Each row was made from one walk, in order. Every step used is in the known rows, and no mark comes twice. Write each row's walk.
(in the rows, 128 means zero)
Known rows
poziga/ritub/vibo: [ 65 100  95 100 151 102 191  62 113 139  94 135 130 146 179  85 162 171
  90  89 140 159 119 164 124  81 103 186 143 162 118 119 118 130 100 118
 171 134  91 115 135 191 173 138 140 125 117 114 171 122  74  97 105 168
 119 166 133 155 136  96 133 172 141  94 165 126 138 141 129 138 103 109
  44  54 137 154 172 109 125]
sakud/dipinev/gufel/vibo: [159 133 132  88  84 116  84  68  98 139 129 123  76 168  62 133 109 111
 127 151 131 104 104 134 113 147 153 177 154  70 152 121 138 121 154  81
 111 118 160  77 105 124  85  90 162  98 133  91 139  49  96 125 154 128
 165  98 146 110 130 123 131 145 104 122 116 125  96 138  85 165 145 182
 161 174 129 117  91 171  96]
dipinev/gufel: [124 204  99  79 116 133 128  48 106 177 118 105 102 192  92 108 121 122
 126  84 164 104 154 178  63 122 122 159 119  86 107 117 102 123 107 137
 115 159 159 125 131 137 128 129 153 117 145  93 127  77  96 163 168 151
 152 111 163 139  87  98 132 145  87 139 141 117  75 133 118 148 126 202
 152 115 147 109 127 138 115]
ritub/vibo/sakud/dipinev/gufel/poziga/kato: [156 130 152 152 138 117 100 137 161 108  93 148 133 130 114 123  88 144
 158 150 115 144 160  75 142 199 109  94 102 137 159 105 149 133 123 147
 103 106 115 121 112 100  73 122  98 141 151 117 111 191  65 168 122 162
 184 115 140 126 166 123  95  89 134 148 139 165 181 163 102 112 130 108
 175  89 118 119  95 164 159]
vibo/sakud/dipinev/gufel/poziga/kato: [163 124 121 149 146 120  81 139 157 115 111 121 120 121 112 162 106 125
 147 153  99 119 166  81 119 202 133  72  77 107 183 126 142 156 116 124
 109 106 144 120 126  73  62 119 139 130 159 117  94 158 107 159 115 138
 178 106 136 105 181 138  63  84 110 176 105 145 169 127 111 125 142 111
 214 137 101 132  74 165 146]
dipinev/gufel/poziga/ritub/vibo/sakud: [126 143 152 117 159  88 119 139 178 127 129 128 115 113 157  97 103 133
 145 100 124 154 178 132 147 139 154  91  95 133 125 117 153 108 119 165
 139 127 102 164 128 150  79 118 111 127 163 137 108 158  79 145 139 119
 141 140 142 186 108  95 129  89 155  99 152 177 179 180 122  65 107 134
 156  73 142 148 134 143 157]
gufel/poziga/ritub/vibo: [ 96  82 114 105 157 112 162  90 124 148 127 139 100 116 187 103 105 159
 107  97 120 157 133 158 135  94 117 150 123 197 130 114 159 101 122 151
 132 140  81 120 124 217 145 148 131 103 117 136 135 173  76 107  84 110
 102 159 117 162 104  69 144 159 176  90 142 134 145 146 115 141 118  96
  73  54 156 161 135 125 141]
ritub/vibo/gufel/dipinev: [119 136 172  63  59 142 127 156 115 127 147 150 131 136 110 112  88 104
 151 116 177 141  92 175  84  66 136 164 143 128 103  86 122  99 156 133
 124 180  84 116 106 164 140 167 141 136 107  81 174 181 146 153 136 120
  63 109 124 127  89 106 166 162 147  98 168 133 101 140 132 128 100 132
 104 114 179 127 139 133 135]
dipinev/gufel/vibo: [140 165 129  62  88 129 115  40  97 159 136  98  83 170  83  68  53  86
 154 117 166 121 152 177  95 109 164 170 167 102 138 134 139 109 155 109
  97 162 141 126 141 142 120 108 179 111 127 102 130  52  90 136 141  96
 144 112 137 123  52  87 160 131 131 113 132 131  94 136 120 155 158 194
 151 160 153 120  96 149  96]
vibo/sakud/dipinev/gufel: [142 180 112 119 104 119 114 115 160 125  98 103 108 172  76 177 153 106
 131 156 138  84 136 124 123 167 129 121 102  58 115 119  81 123 101 104
 134 123 169 117 129  81  91 120 114 140 159  73 139  90 144 149 181 167
 184  99 157 143 159 166  86 139  57 155 121 114 104 139 121 114 116 159
 182 190  98 129 128 174 101]
gufel/vibo/sakud: [126 106 112 103 101 111 110 103 116 134 109  82 122 117 130 134  75  78
 187 160 144  78 149 142 127 105 171 107 149 102 110 161 115 108 171  88
 137 123 124 170 163 149 139 104 138 161 152 128 122 101 191 108 120  52
 125 130  96  83  65 119 107 139 140 115 121  95  99 134 174 119 146 133
 149 176 151 113 123 122  90]
kato/poziga/ritub/vibo/sakud/dipinev: [105  71 121 176 184  90 143 156 161  58 150 159 135 139 156 168 213 163
  90 141 119 120  88  73 199 121 132 109 104 118 101 166 103 153 109 115
 182  81 109 116 122 158 162 168  90 156 135 161 133  91 146  77 116 147
 158 171 141 147 189 163  89 159 107  86 148 137 149 151 130 130  91  79
  61 117 118 147 175 106 109]
sakud/dipinev/gufel/poziga/kato: [153 120 119 138 144 146 107  94 109 144 117 114 105 151 103 132  87 139
 106 121  94 141 139 102  90 179 123 125  92 134 193 129 165 152 122 122
  82 124 134  84 110 110  82 119 167 107 119 104  98 153  57 153  99 168
 170 114 147 109 171 114  89 113 116 176 103 133 135 102  80 183 158 131
 173 126 109 149  61 172 151]
gufel/poziga/kato/vibo/sakud: [128  97 115 179 164 155 136 167 101 136 138 114 184  48 170 103 106 114
 173 120 108 137 162 104 149 121 135  66 125 175 144 164 146 127 138 148
 117 104 123 186 173 106 149 103 138 151 120 193  68 176 185 114  79  60
  82 156  90  83  88 113 114  83 157 157  86 123 151  91 187 119 159  85
 160 126 139 106 102  80 161]
sakud/dipinev/gufel: [150 176 103  91  99 127 122  59 118 146 108 109  81 201  79 145 159 131
  82 129 145 117 115 149  88 156 107 161 122  67 136 109 105 136  98  94
 116 140 169  79  92 118 112 117 142 114 126  80 153  68  83 142 169 189
 174 108 166 141 162 154 113 159  59 158 128 109  91 124  95 154 137 167
 146 159 112 121 119 166 106]
ritub/vibo: [100 130 104  84 119 144 180  63 111 155  94 115 130 169 141  96 124 145
 119 112 161 135 127 183  92  90  88 163 161 126  73 112 101  89 114 132
 125 161 117 119 105 219 196 148 126 147 124 124 155 140  77 135 122 162
 103 160 130 138  89  94 153 177 109  96 164 102  71 137 111 147 115 121
  66  95 142 109 165 117 137]
ritub/vibo/sakud/dipinev/gufel/poziga: [169 152 144 128 102 121  90 139 168 108 107 149 104 126 102 168 112 109
 161 153 139 121 153 123 151 189 149  85 113  95 101  81 141  89 131 156
 108 129 132 111  81 148  89 126  77 140 168 132 106 147  89 162 167 147
 165  90 157 183 126 128 131 105 141 122 142 150 129 177  92  91 112 106
 159 128 138 109 105 174 137]
gufel/vibo/sakud/dipinev: [132  68 124 142 113 101  93 122 125 109 101  97 120  99 118 197 103  94
 154 212 114  82 108 105 163 149 163 121 157  85 129 134 116 104 155  77
 139  99 138 119 135 130 122 114 120 150 144 105 131  97 190 100 134  92
 146 118  97  98 131 142 100 169 133 121 110  88 103 143 148 131 146 105
 152 216 134 124 115 147  86]
sakud/dipinev: [118 110  96 121 122 151 153  79 101 131 106 116 102 163 105 178 162 143
  83 143 129 111  78 144 113 129  85 160 132 102 122 111  90 124 115 100
 135 137 142  77 114 159 160 126 138 128 109  88 152  99 143 119 128 160
 135 113 143 118 156 151 108 199  88 145 113  71  71 108 117 170 130 132
 104 157 110 131 142 147  94]
vibo/gufel/poziga/kato: [133 124 138 121 143 195 117 142 117 146 129 111 122 130 137 123  48 122
 160 135 104 144 147 120  68 121  98 101  98 156 164 124 161 147 163 147
 120 169 111 147 163 127 131 169 153 105  95 136 140 195 141 147  87 117
 107 110 120  82 101 132 125  89 161 171 102 140 141 102 111 154 176 154
 141 110 105 130 107 125 119]

Which walk is each row?
[135 138 145 155 161  71 137 125 171  48 157 177 113 174 104 135 189 151
  95 124 136 123 110  93 173 140 163 132  86 101 113 164 123 166  86 149
 164  84 132 111 110 106 101 149  87 126 153 138 116  72 113 112 142 200
 182 155 160 165 193 168 105 127  95  94 151 171 152 169 108 113  95 111
 104 117 111 151 152 123 131]
kato/poziga/ritub/vibo/sakud/dipinev/gufel
[119 131 153 142  94 161 131 194  67 149 183 148 162  85 129  84 118 111
 140  95 117 157  84 131  92  81 153 153 173 172 160 119 135 161 169 121
 120 154 112 147 162  53 150 112 171 131  97 113 136 154 179 140  80  93
  49 132  68  53 103 139 143 106 156 143 105 121 145  56 178 158 132 109
 127 134 144 128 105  94 165]
poziga/kato/vibo/gufel/dipinev
[118  88 112 147 158 185 143 122  68 148 139 122 143  78 169  66  95 132
 120 101 111 168 124 145 129 106 122 121 162 200 161 153 173 135 144 147
  97 126 121 150 145 131 174 105 163 118  90 186  85 168 136 116  62  80
  85 155  85  82  87  99 142 104 164 148  84 116 123  69 149 158 181  96
 111 101 139 118 106  90 169]
gufel/poziga/kato/vibo
[ 87  83 126 155 149  57 155 143 161 106  99 148 145 136 146 166 197 170
  97 161 111 107 116  90 167 128 107 150 116 131 121 119 104 121 100  99
 183  92 101 101 123 145 139 134  79 154 138 100 164 136 110  91 135 182
 158 141 127 141 197 148 100 170 116 118 155 117 174 160 134 114  84  81
  93 107 103 168 180 132 102]
poziga/ritub/vibo/sakud/dipinev
[133 115 137 145 158  87  88 141 173 119 130 114  63 126 114 180 141 126
 109 124  91 130 152  96 160 165 142  86  61 113 175 118 153 143  97 124
 130 104 136 111 127  82  48 111 118  87 147 116 104 133 135 117 141 134
 192 104 123 161 191 142  91 106 116 151 105 145 187 137 126  89 112 125
 196 141 103 166 103 171 114]
vibo/sakud/dipinev/gufel/poziga/ritub
[ 95 123  83 140 143 163 173  99  55 166 131 124 177 109 158  48 157 152
 113 105 138 152 117 140 105 108  98 153 178 158 151 155 107 154 135 123
 113 129 132 134 154 106 200 110 171 134 102 153 126 113 117 118  93 112
  95 161 100  65  95 122 121 125 137 143 101  88 116  64 162 168 158 105
  85 110 124 106 127  77 150]
poziga/kato/vibo
[140 146 146 112  81 165 126 197  76 146 172 139 149  83 107 123 117 100
 142 102 158 143  70 176 113  67 156 151 184 141 133 122 132 115 162 139
 128 174 125 153 126  90 144 107 158 124 102 134 137 123 227 127 123  57
  37 108  82  98  69 128 187 120 149 116 116 122 102  88 158 127 122 134
 120 163 173 123 124  94 137]
kato/vibo/gufel/dipinev
[112 150 143 133 133  56 117 122 179 105  97 159 124 159 104 135 176 151
 104 146 121 117 143  96 153 152 128 151 110  97 127 104  93 128  88 121
 152 104 132 100 111  97  97 121 106 136 168  86 167 104  63 123 159 190
 182 133 159 178 194 136 100 139 101 110 181 142 180 178 118  86 101 129
 136 111  89 141 160 158 117]
poziga/ritub/vibo/sakud/dipinev/gufel
[ 81 148 146 119 132 117 158 142 139 139 127 141 132 150 151 108 145 157
 121 124 117 161 128 140 108  77  92 164 130 139 112 128 111 130 107 146
 174 147 104 125 145 161 142 174 122 101 112 103 189 150  98 112 141 148
 110 128 143 143 153 128 164 147 147 110 168 145 157 142 124 120 115 173
  70  84 101 143 180 124 111]
poziga/ritub/vibo/gufel
[112 131 151  82  70 147 121 145  96 148 147  92 112 137 113 148  87  86
 141 120 144 113  89 171  76  66 136 157 139 106 125 102 109 127 157 113
 150 184 105 120 133 112 132 148 147 129 104  79 155 150 204 141 120  91
  83 105  91 109  98 129 149 142 118 134 130 103  90 113 137 139 119 156
 135 153 151 141 113 142 121]
vibo/gufel/dipinev
[117  43 146 148 173  90 123 158 166 101 100 157 117 101 165 175 142 158
 107 144  82 137 121  93 181 159 124 101 104 158 148 120 143 104 114 137
 153  91  84 109 106 168 102 132  94 127 133 128 120 175 119  96 103 135
 145 138 105 149 181 127 115 143 164 112 153 139 179 159 116  93  98  53
 111 103 120 164 135 143 140]
gufel/poziga/ritub/vibo/sakud/dipinev
[151 142 142  98  90 182 122 145 145 134 134 138 116 121 144 146  63 115
 159 134 130 146 134 163 101 102 110 119 137 145  85 104 142  84 162 178
 130 193 100 150 100 214 135 167 104 114 112 158 138 187 132 162 128 112
  94 112 140 161  71 119 200 114 170 127 145 157  98 158 109 134 131 142
 112  98 147 106 144 153 124]
ritub/vibo/gufel/poziga
[127 108 107 151 130 115 142 129 145 108  96 102 129 140 113 209 170 123
 120 173 131  66 127  98 133 141 109 108 110  77 110 121  95 121 122  82
 154 105 159 103 134 127 146 129 104 157 136  93 145 106 181 121 152 145
 151 111 124 109 157 165  90 179  82 145 117  83  94 143 139 130 117 121
 141 186 101 125 144 135  95]
vibo/sakud/dipinev
[110 129 138  83 150 108 120  89 137 144 132 150  78 156 145  67  96 150
 115  71 120 169 153 166 113 123 131 166 119 167 138 112 170 104 117 170
 127 137 101 116 112 187 103 129 143  92 133 142 124 135  50 142 115 133
 139 147 151 196 104  62 156 115 153  85 161 165 156 156 106 124 114 139
 125  38 137 153 124 159 167]
dipinev/gufel/poziga/ritub/vibo
[130 158 107 141 119 152 144 154 119 138 121 104 181 102 145 136 155  89
 149 118 154  97 137 139 143 109 145  95 156 131  85 158  83 104 132 145
 129 120 160 187 171 114 177 103 104 164 130 173  99  96 219 115 152  77
  90 144 103 130  69 145 144 140 108 139 117 117  90 113 174 107 130 126
 118 154 138  88 159  71 116]
kato/vibo/sakud
[166 145 143 136 125 202 124 200 112 140 187 129 139  75 151 144 102  90
 162 123 119 146 128 165 120 103 132 106 151 154 109 144 144 102 168 185
  96 160 137 168 126 139 156 140 123 111  89 207 107 137 198 127 141  63
  75  93 117 128  61 145 201  88 173 137  84 139  94 104 135 118 156 162
 128 144 145  94 129 115 127]
kato/vibo/gufel/poziga
[130 114 156 153 149 152 115 211 124 150 187 139 120  68 173 130 121 127
 117 103  88 174 107 138 157  83 144 122 141 180 140 154 163 135 149 172
 123 136 127 167 155 126 131 137 143  90  87 204 116 141 185  91 109  47
  83 118  98 132 101 140 190  88 197 118  80 152 147  76 156 131 148 159
 113 120 120 145 143 111 131]
kato/vibo/gufel/poziga/ritub
[178 127 129 161 135 165  96 115  90 132 151 156 121 106 115 110 134 148
 106 108 106 169 117 119 125 170 136 129 157 161 207 123 177 147 138 143
  53 102 154 104 112  81  99  85 164  84 111 159  83 128  76 152  98 129
 130 117 132 106 152 123 129  84 128 160  76 133 140  77 107 160 153 123
 156 119 106 117  76 138 168]
sakud/dipinev/gufel/poziga/kato/vibo
[149 190 130 116  98 104 115 102 174 114  81 145 137 161  86 151 170 124
 132 165 167 101 144 129 133 168 117 128 123  64  88  98  84 102 112 123
 126 119 145 117  87 116 110 132  90 148 183  93 154 114  82 162 171 191
 167 104 176 160 154 145 115 137  84 122 152 132 121 176 103  99 115 147
 141 140 118 114 142 152 111]
ritub/vibo/sakud/dipinev/gufel
[136 168 120 183 130 128 114 151 135 111 116 136 176 117  98 101 177 134
 134 164 132 134 134  79 133 180 132 106 134 110 146 137 113 170 108 111
  98  81 168 133 140  11 106  80 134 143 147 121 122 104 123 138 136 156
 153 119 130  78 172 171 105  95  89 169 102 130 163 101 149 122 135 140
 162 152  83 103 114 106 139]
poziga/kato/vibo/sakud/dipinev/gufel
[ 87  94 125 154 184  98 151 131 145  92 155 139 158 143 170 119 175 137
 136 100 134 113 119 110 172  88 144 119  98 134  97 183 129 134 113 141
 183  86  99 171 152 175 183 173  95 153 140 170 118 104 160  88 121 138
 133 195 130 160 128 148 107 146 132  87 151 136 142 168 154 117 101  92
  51  98 121 141 180  58 137]
kato/poziga/ritub/vibo/sakud
[108 124 135 129 147 125 156 141 141  89 179 156 120 163 148  99 153 146
 109 107 131 144  98 130 141  57 121 162 110 142  94 176 133 173 127 157
 182 147 118 155 147 176 172 199 120 126 101 170 155 109 138 117 120 167
 119 162 155 141 133 158 151 125 143  90 162 166 135 139 124 137 121 145
  43  83 121 136 191  92 121]
kato/poziga/ritub/vibo/gufel
[ 89 135 103 175 154 135 165 142 104 134 124 106 203  83 152  90 169 134
 142 145 134 120 146 113 135 114 125 101 150 135 122 166 106 146 125 129
 123 111 137 180 191  66 185 103 137 161 124 156 108 133 179 118 102  91
  96 164  91  74 108 144 119 107 126 151 107 109 127  97 190 123 154 108
 121 142 112 102 141  68 141]
poziga/kato/vibo/sakud
[195 155 131 167 125 150  81 178 133 102 158 133 119  84 109 173 148  82
 149 137 131 122 141 127 169 175 159  86 138 102 124 126 142 110 133 141
  79 111 178 148 109  89  84  69  94 115 142 177  67 110 163 139 165 102
 136 101 132 150 124 156 147  89 118 154  91 145 114 124 126  96 127 124
 192 190 136 110 100 128 139]
kato/vibo/sakud/dipinev/gufel/poziga
